Known rows, with every way that one mark hangs from another:
[K_826 K_448]: [-15.4   2.0  -2.1  11.2 -12.6   0.1  22.9  17.4 -28.2  -2.4  17.9  10.3
 -37.1  -0.2   5.8  -2.0   7.7   0.8  -0.5 -24.1 -16.4 -24.6 -26.0]
[K_9 [K_860 K_409 K_955]]: [  3.7  43.0  -9.3   0.9 -10.2  -2.7  15.1 -14.5 -11.0  -6.2  15.3   8.1
  -7.6 -24.8  -6.6  16.5  -8.0  -5.9   6.3  -0.1  -2.5 -13.7 -17.4]
[K_640 K_242]: [  4.6  13.5 -17.7  21.4  24.4  -6.9  17.7  27.9 -16.0  20.4  45.1  -1.9
 -13.7  -7.1   9.3   4.8  30.6  -1.4  -8.4 -22.6  -2.3 -15.0 -20.6]
[K_782 [K_860 K_409]]: [ 13.9  42.2 -20.3  15.0   9.6  -5.2  17.3  -9.9 -19.9 -15.8  18.3 -10.5
 -19.8 -19.9  10.0  -6.9  16.5 -24.1   9.4 -18.2 -27.9 -21.7 -20.8]
[K_860 K_409 [K_955 [K_242 K_826]]]: [ 15.1  20.2 -11.1  20.8  33.5 -18.0  45.6  -7.6 -23.4  25.2  31.5  -3.8
  16.4  -4.8  -7.0  -1.4  22.0   4.6  22.0   7.9   8.5 -20.8   0.7]
[K_860 K_409 [K_955 [K_242 K_134 [K_826 K_448]]]]: [ -5.0   1.5  21.8   6.8   6.0 -15.3  39.4 -16.2  -8.0   0.8  29.0  -7.0
  12.5   7.7 -16.1  -8.5  39.2  26.0  13.4   1.4  16.9 -10.5  -2.3]
[K_242 [K_826 K_448 [K_860 K_409]]]: [ 10.9  26.9  10.5  -6.0 -25.3  -0.8  18.5  16.7 -27.2 -30.3  17.9  -6.9
 -27.5  -1.9   7.4  -7.9  18.9   7.2  36.1 -13.7   5.0 -30.4  -3.6]
[K_955 [K_242 K_134]]: [  9.0   0.0  -7.4  25.1  23.1  -8.2  28.9   3.0   6.0  26.7  44.5  -5.6
 -12.1  -9.1  -4.9 -12.4  23.2   6.5 -17.4 -12.1  -4.9   3.1 -36.4]
[K_955 [K_242 [K_826 [K_448 [K_134 K_860]]]]]: [  1.6 -35.7  19.9  -7.0  13.4 -34.1  -3.1   9.5  -0.9  25.2  44.7 -11.9
 -48.2 -11.9  -3.9 -11.3  39.9 -11.8  -9.4   3.3   3.6 -35.3   2.9]
[K_640 [K_242 K_134 [K_826 K_448 K_860]]]: [ -3.9  -1.2  19.0  -2.4 -13.9   3.3   1.4  21.0   2.7  -8.7  49.5  -0.6
  -7.1  -0.2   8.1   2.5  58.7  23.1  18.1 -15.9  24.2  -0.6  -6.1]
[K_448 [K_134 K_860]]: [ 15.6  -3.5   5.2   5.6   9.2 -11.7  -4.2  16.3   2.6   1.3  40.9 -12.1
 -59.8 -35.7   8.7   2.9  15.8 -20.4 -19.4  -7.2 -19.1 -17.1 -29.9]
[K_448 K_826]: [ -0.7  11.8 -33.0  10.7   1.6  -5.6  32.9  -0.2 -38.0  17.3  29.0   9.6
 -15.4   0.6   8.1  -0.7   0.7  -3.0 -13.7 -17.0 -19.3 -23.6 -34.1]
[K_782 [K_860 K_409 [K_955 [K_242 K_134 K_826]]]]: [  9.1  22.3  -3.0  20.6  29.8 -14.1  26.4 -39.4   4.4   7.4  35.5  -8.0
  33.0 -12.3  -8.2  -3.8  48.5   0.3  18.7   8.1   5.6   3.6  -4.1]
[K_640 [K_242 [K_134 K_860] K_826]]: [ 15.2 -16.5  -4.9   3.8  16.4 -15.9  -5.6   3.3  16.8   6.3  62.9 -10.4
 -14.7 -12.3   1.0  16.5  64.4  11.0  -5.0  -6.6   3.1  -1.1 -10.4]
[K_9 K_134 [K_860 K_409 [K_955 K_242]]]: [  4.6  19.6 -10.2   1.8   2.2 -12.3   6.6 -16.6   6.5  23.2  22.8  -6.3
   6.7 -33.4 -38.2   8.8   8.1 -10.9 -18.4  21.0  20.2 -11.4 -19.0]
[K_134 [K_860 K_409]]: [ 27.6  27.2  -9.1   2.6   0.0  -9.8  10.1   4.4  -8.1 -19.9  21.7 -18.8
 -41.7 -26.4   2.3   5.1   0.8 -10.8  -9.3 -13.6 -26.3 -30.7 -28.3]
[K_9 [K_860 K_409 [K_955 [K_242 K_134 [K_826 K_448]]]]]: [ -8.4   2.1  18.0 -11.1 -10.4 -18.7  14.4 -30.0   3.5   6.4  28.8   4.8
   9.1  -3.6 -20.6   1.0  30.6  16.7  12.6  11.7  24.7 -10.9   5.3]
[K_134 [K_860 [K_955 K_242]]]: [  5.5   8.1   0.4  14.7  19.8 -11.5   6.7  -9.0   5.3  30.2  26.4   8.1
  -6.3 -27.9  -9.2  21.3  -2.2  -7.1 -14.1   6.5 -11.7  -9.9 -20.2]
[K_860 K_409 [K_955 [K_242 K_134 K_826]]]: [ 14.6  12.6   0.1  20.6  29.0 -16.1  44.4 -16.6  -4.1  11.4  40.8 -11.9
  24.5  -3.9 -12.0  -5.4  37.4  18.6  12.3   8.4  11.7  -1.3 -10.8]
[K_826 [K_448 K_134]]: [-10.8  -7.1  15.9   6.0  -3.0  -8.8  15.6  25.3 -22.4  -2.3  28.7  -5.0
 -55.3  -8.1   8.1 -15.2  20.5  -8.2 -11.4 -19.6  -5.2 -23.2 -24.3]
[K_955 [K_242 K_826]]: [ 12.3  -6.5 -25.5  20.1  34.2 -17.1  32.4   6.5 -17.9  47.0  46.6   6.0
  -8.9   0.8   2.8  -8.1  30.7  -5.4  10.9  -4.0  -3.3 -21.2  -1.7]
[K_656 [K_860 K_409 [K_955 [K_242 K_134 [K_826 K_448]]]]]: [  8.0 -14.1  32.5  -3.1  13.0 -17.2  22.4 -23.7  -2.3  -0.4   6.3  -9.4
  20.4  -3.3  -2.1 -26.2  30.6  20.0  24.0 -10.5  18.6   1.7   6.3]
[K_826 K_860]: [ 12.6  33.8  -7.2  12.3  -6.4  10.0  14.1  21.1 -13.0  -1.4  25.5   9.6
 -26.2 -21.8  13.8   5.4  -3.0  -6.5  10.3 -15.7 -13.3  -2.1 -33.7]

Rows:
[  0.6   1.1  26.0   2.8  20.2 -28.8  33.2   3.4 -22.5  10.2  29.5 -17.2
 -10.3  -2.6  -9.9 -15.3  36.4   6.6  13.6   6.6  22.4 -33.8   6.3]	[K_860 K_409 [K_955 [K_242 [K_826 [K_448 K_134]]]]]
[  7.7  26.4   2.2   3.6   3.9 -10.6  17.2 -27.8  15.4  11.9  28.6  -2.1
   9.6 -23.5 -20.1   2.7   7.8   5.8 -11.8   7.4   9.8   3.5 -22.8]	[K_9 [K_860 K_409 [K_955 [K_242 K_134]]]]
[-20.2  30.5  22.9   5.7 -28.1  12.5   9.9   9.9 -17.0 -16.2   6.3  23.3
  -7.5 -17.5   4.5  20.4  -6.0   7.8  18.2  -9.3  -1.4  -1.0 -24.8]	[K_826 K_448 [K_860 K_955]]
[ -5.2  50.2  25.1  -3.1 -28.9   7.3  20.2   9.0 -22.5 -39.4  -1.4   1.3
  -9.2 -17.9   0.0  12.2  -7.7  11.0  22.4 -12.9  -1.6 -13.6 -21.1]	[K_826 K_448 [K_860 K_409 K_955]]
[ 34.6  -2.5  -1.6   2.1  20.1 -25.3  15.8 -14.0  17.5   5.2  48.3 -31.7
 -17.4 -16.0 -11.0  -8.1  40.7   4.9  -4.7   1.3  -1.9 -18.6 -11.1]	[K_955 [K_242 [K_134 [K_860 K_409]] K_826]]
[ 21.5  13.3  -3.8   5.3  25.8 -23.9  17.2 -15.5  -3.0  14.0  30.8 -11.3
   1.1 -20.6 -10.3  14.0  19.7   0.0  12.2  13.4  -2.3 -26.3   2.6]	[K_134 [K_860 K_409 [K_955 [K_242 K_826]]]]
[ 11.9  -7.0  14.5  19.6  32.4  -5.7  16.8 -21.5  10.7  27.7  14.5   4.5
  20.0 -23.9   4.8 -12.7   8.4   6.8  -1.1 -12.3   2.8  32.3 -24.3]	[K_656 [K_860 [K_955 [K_242 K_134]]]]
[-12.1 -21.7   7.5   6.0   4.5  -9.3  15.5  14.4  -7.3   4.5  55.7  -2.7
  -7.7  13.5   0.8  -0.8  65.9  25.1   5.2 -20.4  17.2  -8.7  -2.2]	[K_640 [K_242 K_134 [K_826 K_448]]]
[ 16.2  -3.0  -4.6   6.7  18.3 -21.4   8.9 -14.9   7.7  16.4  32.4 -18.5
   9.9 -27.1 -31.9  13.4  30.2  -3.0  -5.6  25.8  13.1 -19.6  -3.8]	[K_9 [K_134 [K_860 K_409 [K_955 [K_242 K_826]]]]]
[-13.5   7.8  36.1   0.0 -13.9  -1.9   8.3  13.8 -19.4  -7.3  26.5  11.4
 -19.8 -14.4   9.3   8.1  27.7   6.4  30.1   2.2  15.8  -5.3  -4.0]	[K_242 [K_826 [K_448 K_134] [K_860 K_955]]]
[  8.0  42.4  -7.6  20.5  28.9 -12.0  22.2 -23.7 -13.4  12.2  13.7  -5.9
  18.1 -24.6  -8.0  -0.2  10.2 -19.0   7.8  -0.7  -9.9 -16.0 -12.7]	[K_782 [K_860 K_409 [K_955 K_242]]]
[  0.8   1.2  31.1 -10.4 -10.0 -20.9   6.9  -1.2 -14.0 -25.3  23.3 -18.7
 -32.7 -19.2  -3.7   8.4  31.8   1.9  12.0   5.3   3.7 -31.5   0.5]	[K_242 [K_826 [K_448 [K_134 [K_860 K_409 K_955]]]]]
[  6.5  -7.8  21.7  -3.6  20.0 -21.0  22.9 -14.6 -24.1   8.5  -3.3  -1.8
  11.9  -4.3   3.4 -22.5  17.0   5.4  33.0 -11.6  14.2 -20.0  19.0]	[K_656 [K_860 K_409 [K_955 [K_242 [K_826 K_448]]]]]
[ -0.4  28.3  32.6  -5.9 -14.8  -1.9  11.4   5.5  -2.3 -33.7  34.2 -11.3
  20.5  -4.6  -4.0  12.1  52.7  34.2  29.2  -6.6  34.1   1.5  -1.8]	[K_640 [K_242 K_134 [K_826 K_448 [K_860 K_409 K_955]]]]
[-14.4  13.6  36.6   9.8 -15.6   5.1  14.2  -3.0   9.3  -3.3  18.9  11.5
   8.8 -13.9  -9.2   4.4   9.8  21.4   0.9  -5.0  11.7  18.2 -26.2]	[K_826 K_448 [K_860 [K_955 [K_242 K_134]]]]
[  2.5  41.8  26.9   0.6  -7.6  -4.2  20.4   5.3 -13.7 -12.5   4.0  -3.3
   0.4 -16.7  -7.2  -1.3  -6.2   8.5  14.6  -5.0   9.0 -20.1 -12.9]	[K_826 K_448 [K_860 K_409 [K_955 K_242]]]
[ -0.6  28.5  33.4  -2.2 -29.4   5.8  22.1  -5.7  -8.7 -43.3  20.2   0.3
   6.1  -7.2  -4.2   6.7  28.2  29.5  34.2  -3.9  16.2   3.8 -10.5]	[K_242 K_134 [K_826 K_448 [K_860 K_409 K_955]]]
[ 37.0  21.6   1.0   6.5  11.2 -10.8  25.9   5.1   8.0  -0.6  47.6 -19.4
  -0.6 -12.5  -3.9 -17.3  35.6  10.6  18.1  -0.8  12.0  -3.7 -14.0]	[K_955 [K_242 K_134 [K_826 [K_860 K_409]]]]
[  1.3   1.5  17.0  -7.6   2.4 -23.9  12.8 -14.7 -10.2   1.5  18.5  -8.9
  -7.8  -8.5 -13.2  10.3  20.1   7.3  10.7   6.4   4.7 -36.8  11.8]	[K_134 [K_860 K_409 [K_955 [K_242 [K_826 K_448]]]]]
[ 11.9 -14.6 -14.5  22.2  27.2 -14.0  31.6  -4.3   0.5  36.6  55.9  -0.5
  -2.8   2.3  -3.9 -12.7  45.7  11.0   2.7  -5.2   3.5   1.3 -13.6]	[K_955 [K_242 K_134 K_826]]
[ -6.5 -27.2   5.7  13.5   7.6 -13.1  27.3  -1.3  -2.5  25.4  46.2   1.3
 -11.6  11.6  -6.1 -15.2  46.6  17.5   3.6  -8.2   8.9  -8.2  -8.6]	[K_955 [K_242 K_134 [K_826 K_448]]]
[-11.9  17.4   5.8   7.6  12.7 -18.5  20.9 -27.7 -22.3   7.6  14.6   2.0
  15.5  -2.6  -7.1  -3.8  33.2  -7.9  28.9   1.9   2.0 -29.8  14.2]	[K_782 [K_860 K_409 [K_955 [K_242 [K_826 K_448]]]]]
